Each row was made from one small tree. Brackets hold a mark, then the marks that hang from it, in alphabetical order. Every link used is in the known rows. Write each row's tree.
(in the rows, 128 means zero)
Known rows
{T J U}: [104 123  86 134 135 122 138  72 126 125 113 149 145 108 168 138 127 146
 150 141 142 117 127 146]
{P F}: [ 48 152 149 117 110  99 129  72 111 124  82  96 113 113 158 169 118 119
  95 161  87 136 106 142]
{T G {J {Z X}}}: [108 126 113 114 101 136 113 129 109 124 131 153 140 122 138 154 117 109
 119 122 103 117 101 120]
{N {X Z}}: [ 99 123 153 133  80  92 136  64 166 133  39  77 122 116 120 149 136 139
 106 132  67 104 147 120]
{T {G A S} J {U P}}: [124  66  91 120 171 175 154 153 128 111 239 204 126 175 152 114  98 149
 170  70 174 122 104 135]
{J Z}: [ 97 141 129 124 110 115 112  31 142 121  59 104 103 111 143 165 140 127
 102 126  88 135 130 132]
{T {G {A C} S} {U P}}: [140  68 109  97 159 151 134 129 129 113 224 144  84 174 121 103 125 143
 157  95 187 126 131 144]
{X N {Z {J {T U}}}}: [156 152 128 159 135 113 129 119 158 159  51 110 142  80 131 102 163 154
 147 136 114 132 165 143]
{G {A C} S}: [113 103 149  99 101 117 158  77 125  90 172 112 106 198 134 137 101 125
 122 115 147 138 117 134]
{U P}: [ 59 113 113  97 132 126 127  62 135 129  80 106 128  97 159 149 117 147
 111 139 158 113 120 117]
{N {X {Z {J {T {G A S}}}}}}: [164 125 176 143 119 146 153 183 129 106 188 146 137 205  98 127 100 104
 117  94  92 127 112 103]
{F P}: [ 60 128 103 121 108 122 136  63 131 136  64  97 125 136 152 161 120 147
 151 134 141 102 129 111]
{X N {Z {J {T {G S}}}}}: [151 131 152 124  94 161 131 168 116 129  96 148 142 145 114 111 133 138
 147 100 104 143 125 129]
{X N {Z J}}: [105 141 144 131  86 110 147  98 162 151  11 104 143  80 156 129 123 156
 147 141  97 115 132 130]
{N {X {Z {J {T G U}}}}}: [171 149 130 153 142 126 114 157 134 143 115 126 133 113 100 119 150 119
 134 145 101 115 152 125]
{Q C}: [ 81 118 124 111  98  97 133  79 114 122  85  85 114 125 154 164 119 128
 119 180 152 123 129 126]
{J {T {G {A C}} {U P}} Z}: [161 101  87 112 199 132  82 103 143 152 198 124  73 147  87  97 180 129
 128 104 161 145 161 138]
{Z J X}: [ 92 163 153 120  99 109 156 135 106 105 105 110 168  96 172 164  73 103
 105 182 149 105  93 106]
{J {T {U P}} {Z X}}: [142 131 122 133 176 119  94 103 141 137 136  86 116  85 115 128 169 122
  84 120 147 125 163 117]
{N {X {Z J}}}: [109 146 159 132  96 103 146  89 153 134  56  86 141 104 137 154 112 124
 116 159  88  93 134 106]
{Z {J {T U}} {X N}}: [146 157 149 147 117 108 154 171 132 125 113 110 170  87 137 119 108 132
 124 164 158 130 130 124]
{J {T {G A S}} Z}: [151 120 146 134 131 156 120 126 120  93 193 161  98 212 105 139 126 106
 103  60  93 168 109 131]
{J {T G {U P}} Z}: [141 118  90 125 187 152  72 100 131 146 136 135  91 100 106 118 183 134
 120 103 136 143 154 136]
{Q {C A}}: [ 75 112 134 117 102  80 156 111 123 118 119  69  98 138 153 142  93 134
 106 182 157 121 120 120]

Write each row's tree
[120 115  86 117 174 150  96 129 114 136 141 146 119 107 121 112 156 141
 130 124 171 136 136 137]
{J {T G {U P}}}
[106 126 164 126  66  99 138  94 166 125  50  81 124  96 129 149 120 141
 102 122  86 131 127 126]
{J {Z {X N}}}
[122 154 143 135 105 115 132 114 147 154  35 104 153  98 132 117 143 145
 129 139 106 132 144 122]
{X N {Z {J T}}}
[ 95 146 166 123  68 107 173 148 135 118  73 104 172  88 162 146  68 134
 122 170 140 114  97 110]
{Z J {X N}}
[164 161 105 150 160 135 100 150 112 147 101 151 131  98 128 110 167 118
 148 139 120 128 146 146]
{X {Z {J {T G U}}}}
[154 169 116 157 166 115 112 106 128 147  82 118 138  90 140 118 168 123
 130 149 124 123 162 137]
{X {Z {J {T U}}}}
[ 96  80 113 120 185 163 146 164 114 123 252 185 107 172 152 125 103 135
 150  83 140 128  98 142]
{T {G A S} J {U {P F}}}
[121  95 137  93  98 138 145 122 108  94 192 144 100 208 121 128 101 121
 139 105 143 142 101 140]
{T {G {A C} S}}
[121 172 130 134 137 118 115  99 118 141  63 110 151 106 142 136 148 114
 111 153 114 123 140 119]
{X {Z {J T}}}
[130  91 125 103  84 114 139 146 152 140 161 133 123 160 111 114 110 133
 147 108 117 128 110 124]
{T {G {A C}} {J {Z {X N}}}}
[157  80 106 100 179 155 119 142 113 115 247 143  95 190  97  92 146 131
 139  91 196 145 141 137]
{J {T {G {A C} S} {U P}}}
[182 127 126 122 160 150 136 169  92 101 249 163 118 195 114 105 116 104
 151 127 180 148 123 139]
{Z {J {T {G {A C} S} U}}}
[122 150 154 119  84 131 144 207 104 121 119 136 175 112 127 126  87 119
 122 158 145 135  93 110]
{Z {J {T G}} {X N}}
[180 139 138 170 155 118 138 180 154 136 165 143 130 152 102 109 126 116
 137 120 100 121 140 123]
{N {X {Z {J {T {G A} U}}}}}
[145 161 104 139 157 144 114 155  91 122 144 165 144 113 140 126 128 113
 141 159 157 140 118 139]
{Z {J {T G U}}}
[148 122 111 127 174 140  82 147 124 139 158 122 109  93 102 120 168 118
 102 111 145 128 148 124]
{J {T G {U P}} {Z X}}
[136 151 146 130 111 128 117 148 123 139  99 120 144 131 102 135 131 109
 116 146  93 114 129 106]
{N {X {Z {J {T G}}}}}
[129  98  96 122 123 169 139 129  95 103 174 195 132 155 150 130 118 138
 168  98 141 131 108 152]
{T {G S} J U}
[134 112 124 143 105 110 141 103 165 140  95 119 137  86 141 127 136 153
 139 114 106 121 142 137]
{T {J {Z {X N}}} U}
[152 135 167 125 102 154 130 159 108 113 140 129 138 168  96 136 124 106
 115 115  93 120 127 105]
{N {X {Z {J {T {G S}}}}}}
[158 137 147 153 114 101 120 115 161 134  91  89 123  93 106 121 161 139
 104 116 105 149 161 137]
{J {T U} {Z {X N}}}
[153 101  75 120 156 127 111  92 139 141 190 162  92 159 124 114 150 128
 165 109 127 131 136 154]
{T {G {A C}} {J Z} U}
[135 139  98 137 143 135 104 130 102 122 128 157 123 124 121 122 152 128
 131 131 136 152 129 153]
{J {T G U}}
[156 148 139 141 114 130 142 215 116 127 136 143 163  95 126 109 105 128
 141 154 155 135 116 130]
{Z {J {T G U}} {X N}}
[160 157 142 159 144 107 127 110 150 142  96  92 141 105 112 125 153 122
 117 154 106 110 168 119]
{N {X {Z {J {T U}}}}}
[111 134 121 133 129 129 132 145 113 110 158 163 132 177 124 129 108 117
 116 113 125 156  96 132]
{J {T {G A}}}
[142 138 139 147 119 127 144 180 151 148 101 153 145 144 122 102 117 139
 150 107 102 142 115 128]
{X N {Z {J {T {G A}}}}}
[154 123 118 133 174 141 106 158 143 158 132 119 130  96 101 109 155 132
 133 136 137 100 158 110]
{N {X {Z {J {T G {U P}}}}}}
[110 156 137 119 190 135 107 212  83 141 197 124 140  84 134 130 122  96
 105 174 164 118 112 118]
{Z {J {T G {U {P F}}}} X}
[127  92 148 108  60 157 144 152 126 110 141 154 135 151 125 138 106 136
 138  77  96 132 101 124]
{T {G S} {J {Z {X N}}}}
